What can hang from each mark:
k_95: k_668 k_807
k_905: k_593 k_668
k_593: k_905
k_666: k_847
k_746: k_668 k_734
k_847: k_666
k_734: k_746
k_798: k_364 k_668
k_668: k_95 k_587 k_798 k_847 k_905
k_364: k_798

Known rows, with every way that one mark hangs from another:
{k_668 k_847}: [  7   4  -4   8   0  17   0  -3  -2 -11  -2  -5   6  -2   3   1   4   2
   0   1   8   9 -18   8  10]
{k_95 {k_668 k_798 k_847 {k_905 k_593}} k_807}: [ -2  -9   1  20   1   6   4  13   2   4   9   3   8  -3 -12   5 -11   4
   6   7  -9 -10 -10  37 -31]
{k_798 k_364}: [  9   6  -7  -5  17   2  -2 -14  -4  -4 -18  14   4  -5   6  -6  -5 -20
   3   0  10   1 -11  -4   7]
{k_905 k_593 {k_668 k_95}}: [  7   5   1 -14   7   5   0 -17 -17 -10 -16   4  -5  15  -2  -2  12  -6
  -4   0   8   5   3 -25 -13]
{k_798 k_364 {k_668 k_587 k_905}}: [ -2  -6  -4  -4   1 -18  -7   0  -1   3 -10  -1  -6  -8   1  -3 -13 -10
   3   1 -10 -12   8 -13  15]
{k_798 k_668}: [  9   0  -6  -5  17  10  -2 -22  -6  -6 -17   0  -4  -1  -5   1  -1   1
  -3  -1   7   1  -8 -17  -5]
{k_734 {k_746 k_668}}: [ 10   7   1  -3  15  14  -5 -29   6 -14  -2  -7   5  -5   0   7  11  -3
  -7 -10  11   4 -10 -25   0]
{k_734 k_746}: [  7  12   2  -1  20  15  -2 -22  -3  -4 -10   0   6  -8   0   8   5 -10
  -8  -7  16   1 -14 -32  10]
{k_905 k_593 {k_668 {k_95 k_807} k_847}}: [ 12  10   8  -9 -12  13   4  -6  -1  -9  -3  -2  -9  16  -3   0  19  15
   0   2   4   6  14  -5 -11]
{k_668 k_587 {k_905 k_593}}: [-16  -2  -3   9   6 -13  -5  16 -27   3   3  -6   7  -5   4   2  -7 -12
  -3   0  -4 -10  -8  -8  -2]
{k_668 k_95 k_798 k_847 {k_905 k_593}}: [-15 -17   0   7  -3 -11   4  29  -7   0  11   5   9   1   0   0 -11 -20
   4   9  -5   2  -6  19  -2]
{k_734 {k_746 {k_668 k_95 {k_798 k_364}}}}: [  5   0   7 -19  12  -6  -1 -13  27   0   1  15   1  -5   5  -1   1 -20
   1  -4   6   6  14 -17   4]
{k_95 {k_668 k_587 k_798 {k_905 k_593}} k_807}: [-11   1   5  13   8  -5   3  21   0  23  10   2   5  -8  -8   5  -9   9
  -1   2  -8 -17   8  15 -34]
{k_746 k_668 k_734}: [ 10  12  -2  -2  11  14  -2 -31   1 -14   0   3   6  -6   1   5   5   4
  -6 -12   9   4 -12 -10 -15]
{k_95 {k_668 k_587 k_798 k_847} k_807}: [  4  13  10  11  -8  16   7  14  27  19  16  -5   2  -8  -3   4   5  35
  -2   1  -2   1   9  25 -13]
{k_668 k_95 k_587 {k_847 k_666} {k_905 k_593}}: [-16 -15   1  14 -33 -20   1  26 -23   3  21  -5   0  12   9  -1  -2   5
  -1   5  -7  -3   8   4  33]
{k_668 {k_95 k_807}}: [ 11  11   5 -10  10  12  10  -1  16  14  -7   9  -1   4   1   2  12  12
  -5  -3  18   1  23 -20   1]
{k_905 k_593 k_668}: [  7   9  -6  -5  15  12  -4 -21 -27 -16 -18   1  -1   7  -4  -1   9  -9
  -2   0   7   3 -16 -10 -24]
{k_593 {k_905 {k_668 k_95 k_847}}}: [ 10  -2   0  -8 -11  20  -1 -13 -10 -19 -10 -15  -6  17  -4   2  16   5
   2  -2   7   7 -12  -5   6]
{k_746 k_668}: [  9   1  -6  -2  14  14  -2 -16   2 -12  -4  -4   5   0   1   1  10   2
  -2  -5  10   7  -9  -2 -11]
{k_666 k_847}: [  3   3  -9  -2   7  11   2 -22  -6  -8  -4   5  11   7  -1   1   8   3
   1   0  15   6 -24  -4   9]
{k_668 k_587 {k_798 k_364} {k_847 k_666} k_905}: [-15  -9  -4  15 -21 -14   1  32   1   9  18   7   5  -7   7  -6 -14  -8
  10   8  -8  -3  -2  44  27]
{k_746 {k_668 k_587} k_734}: [  2  18   3  -3   0   5  -4 -16   4  -4  10  -6   2  -9   7   5   8  16
  -9 -14   3   3   1 -18  -5]
{k_95 {k_668 k_587 {k_798 k_364} {k_905 k_593}}}: [-12  -9  -2   9   8 -22  -5  11 -10  12   0  11   7  -9   0  -3 -23 -19
   5   6 -14 -16  -6  14 -17]
{k_364 {k_798 {k_668 k_95 k_587 k_905}}}: [ -9  -9  -1  -4   7 -14   2  13   3  15  -7  -9 -11   2  -6  -1  -4  -3
  -3  -1  -8  -5  13 -14   8]

Rows:
[ 10   0  -4   0  21   5   1 -14  11   7 -14  21   6  -7  -3  -4 -12 -12
   5   3   4  -3 -11  15 -16]	{k_95 {k_668 {k_798 k_364}}}
[  1  11   9 -16 -17  -3   1  14  25   4   4   2  -8   2   6  -8   7   3
   5   5  -4  12  19   9  11]	{k_905 {k_668 k_95 k_587 {k_798 k_364} k_847}}
[ -2  15   5   0  -7  15   1  13  12  -1   8 -12  -2  -5  -2  -1  12  15
   0   2  -2  12  -4  20  -7]	{k_905 {k_668 k_587 k_798 k_847}}
[  9   2  -2 -15   7  18   0 -20 -14 -10 -20  -6  -5  16  -6   2  15  -3
   0  -6  13   1  -6 -22  -5]	{k_593 {k_905 {k_668 k_95}}}
[ -4 -16  -9   4  15  -9  -6 -10 -29 -11 -13  -1   0   0  -7   2 -12 -18
   1   3  -5 -11 -14 -11 -14]	{k_798 {k_668 {k_905 k_593}}}
[  4 -11  -6   8  19  -1   0  -2  10   7 -12  17  10  -8  -8  -2 -19 -22
   8   4  -3 -12 -11  21 -13]	{k_95 {k_668 {k_798 k_364} k_905}}
[ 12 -14  -4  -6 -25  -9   1 -17  -1  -7  -5  11 -13  15   6  -8  -3   4
   6   7   0   5  11  -1  37]	{k_798 k_364 {k_668 k_95 {k_847 k_666}}}
[ -9  -6  -4  22 -25  -2   0  21 -11   1  17 -12   5   1   5   2   0  12
   0   2  -3  -2  -4  19  34]	{k_668 k_587 {k_847 k_666} k_905}
[ -8 -21  -8  -2  18 -18   1  -1 -23   0 -16   4  -8   9  -9  -3 -12 -25
   1   4  -7  -6  -5  -8 -13]	{k_364 {k_798 {k_668 k_95 {k_905 k_593}}}}
[ -6 -10   0  22 -15  -7  -7   7 -17  -4   9 -16   6   1  -1   5  -9   8
  -1   3 -15  -9 -14   6   1]	{k_95 {k_668 k_587 k_847 {k_905 k_593}}}
[-24  -6   0  16  -6 -13  -2  37 -14   3  19  -7   8 -10   3   0 -12 -11
   3   7 -12  -2 -13  28  -4]	{k_668 k_587 k_798 k_847 {k_905 k_593}}
[  3  14   5   4 -19   6  -5 -11   9 -13  20 -15   2  -7   8   5   9  23
  -6 -11  -3   8  -5  -1   5]	{k_746 {k_668 k_587 k_847} k_734}
[-10 -14  -3   4 -18 -27 -12   6 -20 -11   2  -7  -7  -4   6  -4 -18 -13
   7   7 -21  -9  -6   3  14]	{k_798 k_364 {k_668 k_587 k_847 {k_905 k_593}}}
[ -3   1  -3   4  -2   1  -2   1  -3  -1  -2 -16 -12  -3  -2  -2   0  11
  -1   1  -8   8 -12  11   5]	{k_364 {k_798 {k_668 k_587 k_847}}}
[  2   4   2   5 -16   7  -5   3   9 -11  16 -22   1  -2   9   1  13  21
  -2  -3  -3  11  -2   8   9]	{k_746 {k_668 k_587 k_847}}
[  1   3   0 -20  12  -8   0  -6  -5  -3 -15  23  -5   7   1  -9  -1 -26
   6   6   2   4   5  -1 -20]	{k_905 k_593 {k_668 k_95 {k_798 k_364}}}
[  9  10   9 -23  -5 -12   3  -4  22  20  -7   7 -16   1   6  -4   3  16
  -1  -1   1  -5  43 -31  13]	{k_798 k_364 {k_668 {k_95 k_807} k_587}}
[ -2  15   0  -5   5   3  -6  -8 -24  -6  -8  -9  -5   3   1  -1  11   3
  -5  -2   1   2  -5 -16 -15]	{k_905 k_593 {k_668 k_587}}
[-16  -3   5  -1   5 -11   6  35  16  23  11   3   7  -7   1   1  -4  -5
  -3   0   0  -3  18  -3   7]	{k_668 k_95 k_587 k_798 k_905}
[  0 -20  -5   3   0  -4   3   6   4  -4  -7  -8  -8   7 -10  -1  -6  -7
   3   4  -8   2  -4   8  10]	{k_364 {k_798 {k_668 k_95 k_847 k_905}}}
[  2   9   6 -14   8  -2   8   5  15  24  -6  -2 -19   3  -4  -1   9  20
  -6  -4   2   0  29 -16  -5]	{k_364 {k_798 {k_668 {k_95 k_807} k_587}}}
[ -3  -7  -4  14 -10  -3  -7 -11 -17 -27  14  -7   9  -2   1   5  -6  -8
   1  -4 -10  -2 -25  13 -12]	{k_746 {k_668 k_847 {k_905 k_593}} k_734}
[ -5  -5  -2   3   4  -6  -4   4  -3   4  -4 -13  -3  -6  -4   3  -5   4
  -3  -2  -6 -10   5 -17   7]	{k_798 {k_668 k_587 k_905}}
[  5  -2   1  -4   1   0   1 -13  12  -7   4   2   7   1  -2   6   2  -2
  -5 -11   3  -3   9 -19  -2]	{k_746 {k_668 k_95 k_905} k_734}
[-16  -7   7   5 -13  -8   5  42  19  15  20  -7   6  -6   3   1  -3   2
   0   4  -6   3  13  13  18]	{k_668 k_95 k_587 k_798 k_847 k_905}
[ 15   8   1  -2  18  11   6 -10  22  16 -11  24   3  -7  -6  -2  -7   2
   6   2   6  -7   4  18 -25]	{k_95 {k_668 {k_798 k_364}} k_807}
[  9   8   6  -3 -19  21  14   8  21   7   8   8  -8  14  -7  -1  20  26
   3   5  10  10  23  28  -2]	{k_905 {k_668 {k_95 k_807} k_798 {k_847 k_666}}}
[ -8  -2   4  -1 -27 -15   5  23  11  16  17  13  -3   2  14  -9  -3   4
   5   7  -1   9  18  21  36]	{k_668 k_95 k_587 {k_798 k_364} {k_847 k_666}}
[ 11   8   4 -11   4   7   2 -26  12  -7   1   6   3   3   3   4   9   7
  -8 -12  10   6   8 -26  -4]	{k_746 {k_668 k_95} k_734}
